What can hang from each mark:
Q491: Q629 Q786 Q843 Q968
Q968: Q491
Q294: Q11 Q406
Q786: Q346
Q843: Q491
Q11: Q294 Q843
Q406: Q278
Q648: Q629
Q629: Q648
Q278: Q11 Q406

Known rows, with every way that one mark hangs from another:
Q294(Q11 Q406): [ 0.13,  0.02,  0.12,  0.33,  0.35,  0.44, -0.16,  0.05, -0.43,  0.09,
  0.01, -0.06,  0.36,  0.21,  0.05, -0.01,  0.11,  0.06,  0.02, -0.03,
  0.48, -0.06]
Q968(Q491): [ 0.00, -0.09,  0.13, -0.05,  0.35,  0.18, -0.01, -0.06, -0.18,  0.18,
  0.09,  0.06,  0.37,  0.11,  0.11, -0.15,  0.24,  0.22,  0.03, -0.13,
  0.15, -0.11]
Q294(Q11 Q406(Q278)): [ 0.21,  0.16,  0.10,  0.39,  0.44,  0.35, -0.07,  0.00, -0.51, -0.04,
 -0.06, -0.07,  0.35, -0.04, -0.15, -0.03,  0.03,  0.23, -0.01,  0.02,
  0.29, -0.02]
Q968(Q491(Q629 Q786 Q843)): [-0.11,  0.03,  0.06, -0.15, -0.25, -0.31,  0.10, -0.19,  0.07,  0.02,
  0.29,  0.17, -0.14,  0.15, -0.26, -0.03,  0.14,  0.08,  0.07, -0.24,
  0.10, -0.08]
Q11(Q294 Q843(Q491(Q786(Q346)))): [-0.30, -0.09, -0.06, -0.02, -0.17, -0.27, -0.17, -0.07, -0.06, -0.04,
  0.02,  0.12, -0.29, -0.16,  0.45, -0.06, -0.01, -0.03,  0.03, -0.10,
  0.14,  0.11]
Q491(Q629(Q648) Q786 Q968): [ 0.07, -0.10, -0.03, -0.31, -0.48, -0.07,  0.01,  0.08,  0.71,  0.12,
  0.05, -0.08, -0.17,  0.32, -0.19, -0.01, -0.09, -0.12,  0.10,  0.01,
  0.10, -0.08]
Q648(Q629): [ 0.17,  0.02,  0.11,  0.10,  0.14, -0.02, -0.02, -0.21, -0.06,  0.12,
 -0.11, -0.19,  0.28,  0.08, -0.18, -0.19,  0.07,  0.11,  0.02,  0.04,
  0.11,  0.12]
Q278(Q11(Q294 Q843) Q406): [ 0.03, -0.02, -0.09,  0.08,  0.16,  0.44,  0.23,  0.12, -0.02, -0.02,
 -0.21, -0.14, -0.13, -0.04,  0.40,  0.12,  0.07,  0.00, -0.23,  0.35,
 -0.31,  0.11]
Q406(Q278(Q11(Q294 Q843))): [ 0.04,  0.15, -0.09,  0.08,  0.18,  0.16,  0.25, -0.17, -0.27, -0.20,
 -0.31, -0.14,  0.06, -0.24,  0.03,  0.08,  0.00,  0.29, -0.21,  0.21,
 -0.20,  0.14]
Q406(Q278(Q11(Q294 Q843(Q491(Q629))))): [ 0.00,  0.17,  0.05,  0.19,  0.14, -0.10,  0.26, -0.12, -0.24, -0.16,
 -0.27,  0.00, -0.04, -0.15, -0.05,  0.02, -0.02,  0.18, -0.16,  0.27,
 -0.31,  0.09]
Q11(Q294(Q406(Q278)) Q843(Q491(Q968))): [-0.23, -0.01, -0.02,  0.06,  0.10, -0.06, -0.08,  0.36,  0.16, -0.21,
 -0.27,  0.01, -0.05, -0.35,  0.12, -0.03, -0.17,  0.01, -0.09,  0.21,
 -0.38, -0.02]
Q294(Q406(Q278(Q11(Q843(Q491(Q629(Q648) Q786)))))): [ 0.21,  0.07,  0.04,  0.08,  0.19,  0.08, -0.10,  0.07, -0.20,  0.07,
  0.04,  0.01, -0.22, -0.01, -0.16, -0.02, -0.12,  0.03, -0.01,  0.09,
 -0.36,  0.04]
Q294(Q11(Q843(Q491(Q786(Q346) Q968))) Q406(Q278)): [-0.02,  0.13,  0.02,  0.19,  0.21, -0.03, -0.25,  0.10, -0.20, -0.13,
  0.07,  0.15,  0.10, -0.26,  0.13,  0.08, -0.07,  0.08,  0.08, -0.18,
  0.32,  0.05]
Q11(Q294(Q406(Q278)) Q843): [-0.06,  0.06, -0.09,  0.11,  0.01,  0.09, -0.04,  0.14, -0.28, -0.21,
 -0.24, -0.17, -0.17, -0.42,  0.01, -0.05, -0.14,  0.07, -0.19,  0.20,
 -0.23,  0.15]
Q491(Q629 Q786(Q346) Q843 Q968): [-0.11,  0.02, -0.15, -0.18, -0.72, -0.61,  0.17, -0.19,  0.42, -0.06,
  0.12,  0.02, -0.17,  0.07, -0.10,  0.12,  0.01, -0.28,  0.20, -0.24,
  0.30,  0.03]
Q491(Q629(Q648) Q786(Q346) Q843 Q968): [ 0.01, -0.05, -0.16, -0.29, -0.74, -0.50,  0.04, -0.07,  0.56,  0.10,
  0.10,  0.00, -0.27,  0.02, -0.17,  0.08, -0.16, -0.36,  0.25, -0.14,
  0.25,  0.06]
Q278(Q11(Q294 Q843(Q491)) Q406): [-0.05, -0.04,  0.01,  0.14,  0.36,  0.37,  0.14,  0.18,  0.00,  0.02,
 -0.17,  0.02, -0.09,  0.00,  0.47,  0.06,  0.06, -0.01, -0.18,  0.35,
 -0.43,  0.01]
Q278(Q406): [ 0.18, -0.12,  0.04,  0.06,  0.34,  0.39,  0.06,  0.15, -0.03,  0.12,
  0.00, -0.15,  0.19,  0.10,  0.19, -0.09,  0.08, -0.01, -0.08,  0.17,
 -0.23, -0.07]
Q294(Q406(Q278)): [ 0.20,  0.02,  0.01,  0.19,  0.34,  0.21, -0.05,  0.05, -0.39, -0.01,
 -0.07, -0.17,  0.24, -0.09, -0.11, -0.13,  0.01,  0.13, -0.03,  0.02,
 -0.17, -0.03]
Q278(Q11(Q843) Q406): [ 0.19, -0.04, -0.03,  0.00,  0.43,  0.55,  0.14,  0.07, -0.16,  0.04,
 -0.08, -0.13,  0.11,  0.02,  0.31,  0.11,  0.09,  0.02, -0.23,  0.25,
 -0.36,  0.08]
Q294(Q11(Q843) Q406): [ 0.07,  0.04,  0.08,  0.20,  0.32,  0.46, -0.24,  0.08, -0.47, -0.03,
 -0.01, -0.06,  0.22, -0.04,  0.06,  0.05, -0.02,  0.04, -0.12,  0.02,
  0.34,  0.08]

Rows:
[ 0.13,  0.05,  0.04,  0.21,  0.58,  0.26, -0.06,  0.05, -0.48, -0.03,
 -0.09, -0.02,  0.21, -0.12,  0.07, -0.02,  0.02,  0.14, -0.11,  0.09,
 -0.36,  0.00]
Q294(Q406(Q278(Q11(Q843(Q491)))))
[ 0.04, -0.02, -0.02, -0.19, -0.38, -0.41, -0.02, -0.17,  0.03,  0.28,
  0.32,  0.18, -0.24, -0.01, -0.13, -0.08,  0.03, -0.12,  0.25, -0.26,
  0.31,  0.06]
Q968(Q491(Q629(Q648) Q786(Q346) Q843))
[-0.02, -0.06, -0.09, -0.35, -0.61, -0.29,  0.06,  0.05,  0.75,  0.00,
  0.04, -0.01, -0.26,  0.16, -0.37,  0.08, -0.20, -0.23,  0.12, -0.01,
 -0.03, -0.09]
Q491(Q629(Q648) Q786 Q843 Q968)
[-0.02, -0.16,  0.11, -0.19, -0.18, -0.17, -0.11,  0.15,  0.65,  0.17,
  0.08,  0.11, -0.07,  0.36, -0.06, -0.09, -0.07, -0.13,  0.16,  0.01,
 -0.04, -0.21]
Q843(Q491(Q629(Q648) Q786 Q968))
[-0.15, -0.05, -0.22, -0.23, -0.43, -0.37,  0.04, -0.17,  0.38, -0.06,
  0.11,  0.03,  0.02, -0.04,  0.13,  0.12,  0.04, -0.17,  0.21, -0.33,
  0.31, -0.03]
Q491(Q786(Q346) Q843 Q968)
[ 0.10, -0.02, -0.04,  0.21,  0.19,  0.44,  0.32,  0.07,  0.03,  0.11,
 -0.19, -0.14, -0.02,  0.18,  0.38,  0.06,  0.20,  0.03, -0.09,  0.31,
 -0.15, -0.03]
Q278(Q11(Q294) Q406)
[-0.02,  0.05, -0.10, -0.03, -0.56, -0.57,  0.09, -0.36, -0.12,  0.00,
  0.20,  0.03, -0.25,  0.03, -0.12,  0.01,  0.04, -0.21,  0.17, -0.26,
  0.32,  0.11]
Q491(Q629 Q786(Q346) Q843)
[-0.31, -0.06, -0.05,  0.01, -0.53, -0.41, -0.13,  0.22,  0.28, -0.04,
 -0.01,  0.10, -0.48, -0.10,  0.27,  0.01, -0.07, -0.29,  0.11, -0.02,
  0.08,  0.10]
Q11(Q294(Q406) Q843(Q491(Q629 Q786(Q346) Q968)))
[-0.14, -0.13,  0.07, -0.14,  0.22,  0.02, -0.25, -0.04, -0.05, -0.06,
  0.12,  0.11,  0.01,  0.05,  0.19, -0.07, -0.02,  0.10, -0.09, -0.12,
 -0.13, -0.04]
Q11(Q843(Q491(Q786)))
[-0.19, -0.06, -0.14, -0.29, -0.29, -0.15,  0.05, -0.05,  0.59, -0.16,
  0.04,  0.01,  0.05,  0.11, -0.09,  0.12,  0.01, -0.03,  0.05, -0.20,
  0.03, -0.17]
Q491(Q786 Q843 Q968)
[-0.04,  0.01,  0.12, -0.05, -0.04, -0.22,  0.14, -0.12, -0.12,  0.07,
  0.12,  0.11,  0.13,  0.05, -0.26, -0.08,  0.11,  0.03,  0.01, -0.06,
  0.03, -0.06]
Q968(Q491(Q629 Q843))
[-0.14, -0.04,  0.01, -0.20,  0.02, -0.10, -0.01, -0.16,  0.04,  0.02,
  0.27,  0.18,  0.04,  0.07, -0.05, -0.04,  0.18,  0.18,  0.07, -0.32,
  0.10, -0.14]
Q968(Q491(Q786 Q843))
[ 0.14, -0.04,  0.03, -0.10, -0.22, -0.13,  0.04, -0.04,  0.02,  0.12,
 -0.05, -0.09, -0.04,  0.06, -0.39, -0.07, -0.21, -0.23,  0.00,  0.17,
 -0.10,  0.03]
Q491(Q629(Q648) Q843)
[ 0.14,  0.16,  0.06,  0.26,  0.42,  0.34, -0.16,  0.05, -0.58, -0.17,
 -0.08, -0.07,  0.23, -0.28, -0.13,  0.04, -0.10,  0.21, -0.15,  0.06,
  0.17,  0.11]
Q294(Q11(Q843) Q406(Q278))
[-0.03, -0.01,  0.19,  0.26,  0.50,  0.36, -0.33,  0.17, -0.45,  0.01,
  0.03,  0.11,  0.27,  0.03,  0.15, -0.01, -0.02,  0.02, -0.07,  0.02,
  0.21, -0.02]
Q294(Q11(Q843(Q491)) Q406)
[-0.15,  0.01, -0.08, -0.23, -0.59, -0.40,  0.19, -0.09,  0.61, -0.18,
  0.06,  0.02, -0.15,  0.20, -0.30,  0.12, -0.02, -0.14,  0.05, -0.12,
  0.02, -0.11]
Q491(Q629 Q786 Q843 Q968)
[-0.01, -0.03,  0.05, -0.25, -0.27, -0.21, -0.01, -0.07,  0.18,  0.17,
  0.27,  0.16, -0.23,  0.11, -0.32, -0.08,  0.00,  0.00,  0.11, -0.15,
  0.05, -0.06]
Q968(Q491(Q629(Q648) Q786 Q843))
[ 0.07,  0.04,  0.00,  0.09,  0.46,  0.21,  0.00,  0.17, -0.09, -0.08,
 -0.17, -0.01,  0.27, -0.13,  0.08,  0.05, -0.01,  0.08, -0.07,  0.10,
 -0.40, -0.05]
Q294(Q406(Q278(Q11(Q843(Q491(Q968))))))
